Each row was made from one path, in order. Every step used is in the known rows, and no mark comes twice. Write each row's path.
Known rows
fulap siselaz fituzi pulo: [-1.17 3.08 1.86 3.15 -1.10 1.86 2.28 -1.11 -2.24 -0.74 -1.76 5.33 -1.94 0.89 0.12 1.31 -0.55 -2.51 -0.75 0.80 0.19 4.16 0.08 1.80 -3.05]
konil nazomap pulo fulap siselaz: [1.19 3.42 3.47 1.07 -0.39 2.95 0.80 1.91 -1.41 -0.50 -0.65 4.55 -0.09 4.16 -0.86 3.96 0.42 -2.29 -1.49 1.19 1.69 2.26 0.31 -1.12 -1.48]
siselaz fituzi: [-0.62 1.70 2.53 2.07 -1.17 1.53 1.22 -0.48 0.70 -1.45 -1.96 3.96 -1.77 0.92 -1.50 2.40 -0.40 -1.37 -0.08 1.08 -0.82 3.60 0.16 1.74 -2.43]
siselaz nazomap konil: [-0.89 3.33 4.06 1.19 0.09 2.68 2.37 -0.69 0.59 -0.47 -1.47 3.36 -2.26 2.14 -1.84 4.05 -0.84 -1.52 -3.65 -0.11 0.72 3.90 0.00 -0.47 -1.16]
pulo fituzi: [0.35 2.61 2.26 1.35 -0.85 2.46 -0.81 -1.12 0.61 0.90 -2.43 3.57 -0.88 3.59 -4.13 3.79 0.10 -1.83 -0.17 0.94 -1.25 3.88 -1.26 1.32 -1.61]
nazomap siselaz fulap pulo: [-0.50 0.32 2.23 -1.25 -1.56 1.93 -3.71 0.70 -1.57 0.42 -2.03 5.67 0.61 3.05 -4.09 2.17 -0.28 -1.00 1.75 0.08 -1.11 4.90 0.88 -0.84 -1.38]
nazomap pulo: [0.40 4.48 2.36 0.44 -0.03 3.01 -0.29 -0.33 0.35 0.11 -1.13 4.47 -0.60 4.59 -1.58 2.43 0.79 -1.58 -0.88 0.89 -0.44 3.16 -0.43 0.84 -2.48]
pulo fituzi konil fulap: [-0.69 1.54 1.35 1.55 -0.43 3.67 1.00 -1.12 1.40 1.33 -2.45 2.86 -3.17 0.32 -2.39 3.17 1.02 -2.72 -2.33 1.90 -1.19 3.80 -0.59 0.53 -0.51]
fituzi pulo: [-0.82 2.53 1.31 2.10 -0.26 3.51 0.76 -0.14 -0.38 0.69 -1.99 4.59 -1.66 4.30 -1.88 1.18 0.14 -1.83 -1.35 0.96 -1.05 3.63 -1.20 0.82 -3.54]
fulap konil nazomap siselaz: [0.15 -0.15 2.84 -0.21 -1.94 3.78 0.15 1.46 -1.52 1.38 -0.89 3.54 -1.48 4.73 -1.37 3.96 -1.49 -1.25 -1.67 -1.53 -0.04 2.73 -0.11 -2.75 -2.06]
konil fulap pulo: [0.20 -0.41 1.64 0.09 -0.82 4.36 -1.23 2.64 0.06 -0.61 -1.88 5.07 0.42 3.26 -2.28 1.77 1.18 -2.87 0.57 1.08 -0.51 4.26 -0.37 1.01 -2.67]
siselaz fulap konil: [0.33 -0.86 2.81 -1.90 -1.79 3.56 -3.55 1.55 0.05 0.01 -1.44 3.61 -2.40 2.72 -2.77 2.69 -0.83 -1.88 -0.60 0.04 -0.23 4.88 0.20 -0.91 -0.54]
nazomap konil fulap pulo: [0.18 0.88 2.44 -0.44 -0.29 5.48 -0.61 1.45 1.12 -0.72 -1.86 5.01 -0.69 2.14 -1.69 2.88 1.21 -2.20 -1.85 0.59 0.21 4.15 -0.08 1.45 -1.96]
siselaz fulap pulo fituzi: [0.71 0.08 1.72 -0.88 -1.05 2.15 -3.34 0.18 -0.39 0.73 -2.64 4.91 0.89 4.16 -5.52 3.33 0.61 -1.38 0.87 0.71 -0.43 5.17 -0.80 0.41 -0.90]
fulap konil nazomap siselaz fituzi pulo: [-0.87 0.91 1.26 1.79 -1.22 3.33 3.30 -0.70 -2.30 1.47 -1.12 4.09 -1.53 4.03 0.92 2.19 -1.87 -0.40 -2.99 -1.48 -0.01 2.58 0.67 -1.31 -3.82]
nazomap siselaz: [-0.80 2.66 2.97 0.95 -1.44 2.59 -1.15 -0.30 -0.55 0.32 -1.88 4.31 -0.94 2.89 -2.67 2.71 -0.58 -1.69 1.19 0.21 -1.81 3.69 0.15 -0.18 -1.89]
fulap siselaz nazomap: [-1.31 2.77 4.23 2.17 -0.99 1.07 1.50 0.92 -2.49 -0.72 -1.09 4.00 -1.50 2.00 -1.89 3.37 -0.49 -3.12 -1.02 0.20 1.12 4.72 0.15 -0.60 -0.92]
siselaz fulap: [-0.16 0.56 2.40 -0.15 -1.56 2.14 -2.73 0.13 0.37 -0.54 -2.03 3.93 -1.59 1.91 -3.79 2.63 -0.12 -1.67 -0.21 1.02 -0.38 4.78 0.49 0.10 -0.58]
fulap konil nazomap pulo fituzi: [1.94 2.89 2.30 -0.41 -0.54 3.55 0.62 -0.22 -0.61 2.61 -0.48 3.38 -0.36 7.33 -1.48 4.65 0.01 -1.12 -4.02 -0.77 1.07 2.45 -1.09 -0.83 -2.23]
nazomap pulo fituzi konil fulap siselaz: [-0.01 4.67 1.52 1.12 -0.31 2.79 1.62 -1.49 -0.77 1.33 -1.04 4.01 -2.91 0.65 -0.50 3.14 1.84 -3.25 -2.88 1.89 0.27 3.81 0.24 0.66 -0.20]
nazomap konil: [-0.02 2.69 3.40 0.67 -0.48 4.12 -0.02 -0.49 1.76 -0.62 -1.91 4.15 -2.63 1.56 -2.36 3.78 0.03 -1.43 -2.21 0.29 -0.56 3.74 -0.61 0.96 -1.35]
siselaz nazomap pulo: [-0.61 4.77 2.97 1.25 0.69 1.36 2.54 -0.47 -0.67 0.30 -0.51 3.47 -0.20 4.81 -1.15 2.91 0.10 -1.49 -2.34 0.47 0.85 3.30 0.33 -0.44 -2.20]
konil fulap siselaz fituzi pulo: [-1.26 1.91 1.56 3.19 -1.29 3.04 2.71 -0.56 -1.88 -0.93 -1.66 5.20 -1.67 -0.61 0.98 0.68 0.23 -3.11 -1.84 1.49 0.72 4.37 1.57 2.56 -3.07]

Write each row's path
[-1.25 1.90 1.22 3.28 -0.98 1.82 4.47 -1.72 -1.83 1.24 -1.71 4.76 -0.72 3.39 -0.21 2.17 -1.29 -0.17 -2.65 -0.27 -0.44 2.20 0.98 -0.68 -4.04] : konil nazomap siselaz fituzi pulo
[-1.23 -0.90 0.71 1.17 -0.21 2.78 2.40 0.93 0.77 -0.82 -2.03 4.24 -2.66 -0.49 -0.48 1.72 0.56 -2.05 -1.36 1.62 -0.92 3.80 0.17 1.11 -1.84] : siselaz fituzi konil fulap pulo
[0.84 -0.64 3.00 -0.05 -1.41 4.17 0.06 2.35 -0.46 0.65 -0.79 3.40 -2.24 4.95 -1.69 3.83 -1.11 -1.69 -2.72 -0.98 0.76 2.99 -1.12 -1.64 -2.21] : fulap konil nazomap
[-0.60 1.83 1.76 2.10 0.66 4.29 0.15 1.11 0.48 0.01 -2.56 4.06 -0.64 3.78 -1.99 1.76 0.32 -1.87 -0.26 1.81 -1.53 3.19 -0.39 0.34 -3.02] : fituzi pulo fulap
[-0.11 1.97 3.12 0.27 0.44 3.92 1.48 -0.05 -0.03 0.67 -1.99 3.90 0.62 3.17 -2.40 4.32 0.79 -1.86 -3.89 0.20 1.07 4.56 0.42 0.56 -1.15] : siselaz nazomap konil fulap pulo fituzi
[0.85 5.24 2.03 0.69 0.02 2.40 -0.16 -1.94 0.45 1.32 -1.43 4.06 0.13 4.90 -2.81 3.31 0.93 -1.46 -1.26 0.86 -0.79 3.19 -0.82 1.31 -2.05] : nazomap pulo fituzi
[-0.33 0.14 2.52 0.78 -0.22 5.14 0.37 1.94 -1.71 1.70 -1.44 3.68 -0.59 5.67 -0.46 2.83 -1.36 -1.14 -1.73 -0.58 -0.49 2.15 0.21 -2.89 -2.98] : fituzi pulo fulap konil nazomap siselaz
[-0.51 1.28 2.71 2.01 -2.10 2.28 0.88 0.42 -0.88 -1.96 -1.47 4.72 -1.45 -1.87 0.29 2.18 0.30 -3.31 -0.67 1.44 0.48 4.51 1.77 2.31 -1.55] : konil fulap siselaz fituzi
[-0.99 0.88 2.24 2.93 -1.52 0.88 4.37 -0.03 -1.38 -0.50 -1.03 4.14 -4.96 -1.03 -0.29 3.55 -1.02 -1.84 -3.06 0.83 1.27 2.92 -0.26 -0.71 -0.93] : fulap siselaz fituzi konil nazomap
[0.54 -0.55 3.86 -0.21 -1.35 4.45 -1.09 2.60 -0.80 0.72 -1.37 3.10 -0.80 4.32 -1.38 4.38 -1.33 -1.36 -0.44 -0.66 -0.41 2.25 0.51 -2.88 -1.57] : pulo fulap konil nazomap siselaz
[-0.58 4.36 3.18 1.32 -0.25 1.88 2.25 0.40 -2.28 -0.62 -0.10 4.33 -0.47 1.91 0.42 2.82 0.90 -3.43 -2.67 0.99 2.31 4.15 2.05 -0.13 -1.36] : konil fulap siselaz nazomap pulo
[-0.22 4.00 3.76 0.86 1.38 1.87 1.90 0.84 0.09 -0.44 -1.09 2.90 0.78 4.65 -1.36 3.33 0.14 -1.61 -1.33 1.52 0.38 2.92 0.95 -0.95 -1.62] : siselaz nazomap pulo fulap
[1.06 3.24 2.07 0.94 -0.34 2.66 1.89 0.37 -0.38 0.84 -0.44 4.35 -0.31 5.88 -1.36 3.41 0.43 -0.98 -2.80 0.45 1.02 1.95 -0.48 -0.64 -2.88] : konil nazomap pulo
[0.18 2.81 4.05 -0.36 1.13 3.21 0.34 1.84 -0.35 0.06 -0.47 2.39 -0.11 5.55 -0.40 3.47 -0.39 -1.88 -1.89 0.28 0.53 3.12 0.89 -1.88 -1.61] : siselaz nazomap pulo fulap konil
[0.55 -0.34 3.76 -0.70 -0.37 4.87 -2.32 2.86 0.80 -0.63 -1.91 3.17 -1.56 3.05 -1.99 3.15 -0.47 -2.55 0.46 0.83 -1.07 3.62 -0.72 -0.73 -1.43] : pulo fulap konil
[0.12 1.24 1.89 -1.20 -1.51 1.93 -3.90 -0.72 -1.79 1.51 -2.54 5.22 1.57 4.03 -5.29 3.44 -0.10 -0.94 1.78 0.01 -1.22 4.99 0.27 -0.55 -0.70] : nazomap siselaz fulap pulo fituzi
[-0.86 0.45 1.85 2.03 -0.58 2.62 2.68 0.86 0.66 0.86 -1.32 3.20 -4.18 2.82 -2.13 3.68 -0.42 -1.52 -3.53 0.77 0.00 2.36 -1.55 -2.17 -1.33] : fituzi konil nazomap
[-0.09 3.92 0.99 0.80 0.48 3.28 1.58 -2.00 1.48 1.78 -1.52 3.21 -2.35 2.19 -1.34 2.82 1.86 -2.07 -3.33 2.12 -0.48 3.07 0.05 0.58 -1.00] : nazomap pulo fituzi konil fulap
[-1.08 0.15 1.77 2.65 -0.82 1.45 4.55 -0.40 0.68 -0.09 -1.44 3.16 -4.23 0.95 -0.89 3.41 -1.09 -0.75 -3.55 0.79 0.40 2.33 -0.59 -1.11 -1.54] : siselaz fituzi konil nazomap
[-0.79 0.98 3.37 0.23 0.48 3.95 1.82 1.43 0.11 -0.51 -1.39 4.07 -0.11 2.27 -1.26 3.42 0.59 -2.10 -3.43 0.29 1.25 4.27 0.75 -0.05 -1.73] : siselaz nazomap konil fulap pulo
[0.26 -0.86 2.02 1.61 -0.02 4.18 2.42 1.38 -0.37 0.13 -1.43 3.17 -1.29 3.71 0.51 2.49 -1.24 -0.90 -2.76 0.25 0.63 2.18 0.22 -0.73 -3.44] : siselaz fituzi pulo fulap konil nazomap
[-1.68 -0.20 0.91 0.96 -0.71 2.50 1.98 0.06 -0.44 0.12 -2.07 4.80 -1.99 -0.96 -0.42 1.65 0.20 -1.50 -0.04 1.09 -1.54 3.67 1.34 -0.03 -1.81] : nazomap siselaz fituzi konil fulap pulo
[0.10 0.37 0.91 1.18 -0.18 2.72 2.20 0.79 -0.36 2.21 -1.94 4.15 -1.87 5.27 -3.89 4.46 0.07 -1.29 -2.54 0.31 0.02 2.86 -2.52 -1.79 -1.61] : fulap pulo fituzi konil nazomap
[-0.78 3.30 5.60 1.19 0.07 2.67 1.19 0.90 -0.45 -1.67 -1.44 3.72 -1.80 0.41 -1.43 4.69 -0.65 -2.65 -2.18 0.59 1.36 4.15 0.92 -0.89 0.38] : pulo fulap siselaz nazomap konil
[1.06 -1.40 3.77 -0.12 -0.70 5.03 -0.41 3.49 0.30 -0.02 -1.34 2.86 -1.25 4.60 -1.59 4.19 -0.93 -1.90 -1.63 0.15 0.27 2.51 -0.57 -2.00 -1.51] : pulo fulap konil nazomap
[-0.23 6.61 3.69 1.77 -0.15 0.68 1.73 -1.60 -2.73 0.86 -0.59 3.95 0.08 4.22 -1.98 4.07 0.41 -2.49 -2.65 0.47 1.53 4.13 0.30 0.08 -1.02] : fulap siselaz nazomap pulo fituzi
[-0.92 1.62 1.78 2.78 0.39 2.94 2.04 -0.22 0.45 -0.96 -2.66 4.11 -0.72 1.95 -0.78 1.28 -0.36 -1.08 -0.58 1.85 -1.35 2.99 0.78 1.41 -3.15] : siselaz fituzi pulo fulap
[-1.10 4.06 4.91 1.55 -0.52 2.19 2.14 -0.19 -1.38 -0.86 -0.93 4.10 -2.52 0.73 -1.42 4.44 -0.61 -2.56 -3.28 -0.19 1.59 4.73 0.33 -0.47 -0.37] : fulap siselaz nazomap konil
[-0.33 0.32 1.06 -0.75 -0.36 2.00 -1.81 -0.11 0.09 1.44 -2.58 4.14 -2.13 2.67 -5.07 3.35 0.38 -1.33 -0.80 1.25 -0.90 4.88 -1.25 -0.79 0.03] : siselaz fulap pulo fituzi konil
[-2.44 1.92 2.12 1.94 -1.00 0.87 2.11 -1.93 0.10 0.12 -1.97 3.70 -4.09 -1.16 -1.03 2.53 -1.10 -0.86 -0.29 0.64 -2.13 3.27 0.62 -0.58 -1.30] : nazomap siselaz fituzi konil
[-1.10 0.97 1.31 -1.03 -0.88 1.52 -2.57 -1.18 -1.06 2.24 -2.59 4.38 -1.65 2.46 -5.04 3.21 -0.06 -0.90 0.25 0.48 -1.68 4.61 -0.27 -2.05 0.38] : nazomap siselaz fulap pulo fituzi konil
[0.07 -0.82 2.21 -0.82 -1.84 2.15 -1.69 1.26 -2.23 0.96 -1.65 5.47 0.78 4.59 -3.91 3.32 -0.82 -0.54 -0.12 -0.33 0.45 3.78 0.59 -2.49 -1.64] : konil nazomap siselaz fulap pulo
[-0.26 1.66 3.77 1.93 -1.08 1.74 -0.35 1.03 -0.29 -2.70 -2.09 4.44 -1.36 -0.58 -1.11 2.90 -0.48 -2.62 1.37 1.74 -0.11 3.90 0.84 1.33 -1.02] : pulo fulap siselaz fituzi
[1.43 1.89 2.58 -0.54 -0.69 4.03 0.56 1.48 -0.53 1.35 0.06 3.54 -1.14 6.39 -0.29 3.69 -0.20 -1.36 -3.68 -0.67 1.22 2.20 -0.71 -1.33 -2.64] : fulap konil nazomap pulo
[1.87 1.71 2.27 -1.88 -1.03 3.16 -1.19 -0.75 -0.85 2.29 -0.63 3.31 -0.31 6.16 -2.84 4.55 0.01 -0.57 -3.92 -0.48 1.36 3.28 0.00 -1.68 -0.75] : siselaz fulap konil nazomap pulo fituzi
[-0.79 1.33 2.87 -0.42 -2.05 1.88 -2.84 -0.66 -0.67 0.22 -2.13 4.34 -1.08 1.58 -3.50 2.57 -0.84 -1.24 0.98 0.52 -1.28 4.62 1.64 -1.13 -0.52] : nazomap siselaz fulap
[-0.73 0.02 2.88 2.58 -0.64 1.53 3.55 1.09 -0.66 -1.28 -1.50 3.54 -3.88 -1.11 -0.47 4.14 -0.86 -1.98 -1.97 1.64 0.97 2.41 0.33 -1.41 -0.48] : pulo fulap siselaz fituzi konil nazomap
[1.47 4.33 1.84 1.11 -0.39 2.37 1.59 -1.35 -0.19 1.93 -1.03 4.01 0.74 6.58 -2.50 4.57 0.55 -0.85 -3.39 0.56 0.53 2.15 -0.84 -0.12 -2.40] : konil nazomap pulo fituzi
[-0.24 1.50 2.74 1.37 -2.06 3.64 -0.44 1.15 -1.13 -1.14 -1.43 4.80 -1.90 0.25 -1.09 2.27 0.89 -4.01 -0.28 1.35 0.38 4.81 0.73 1.27 -1.32] : konil fulap siselaz
[0.36 -0.91 0.97 -0.29 -0.75 1.71 -0.18 0.37 -0.46 2.17 -2.11 4.05 -1.86 4.27 -4.70 4.37 0.10 -0.74 -2.55 0.54 0.40 3.70 -1.45 -2.51 -0.29] : siselaz fulap pulo fituzi konil nazomap
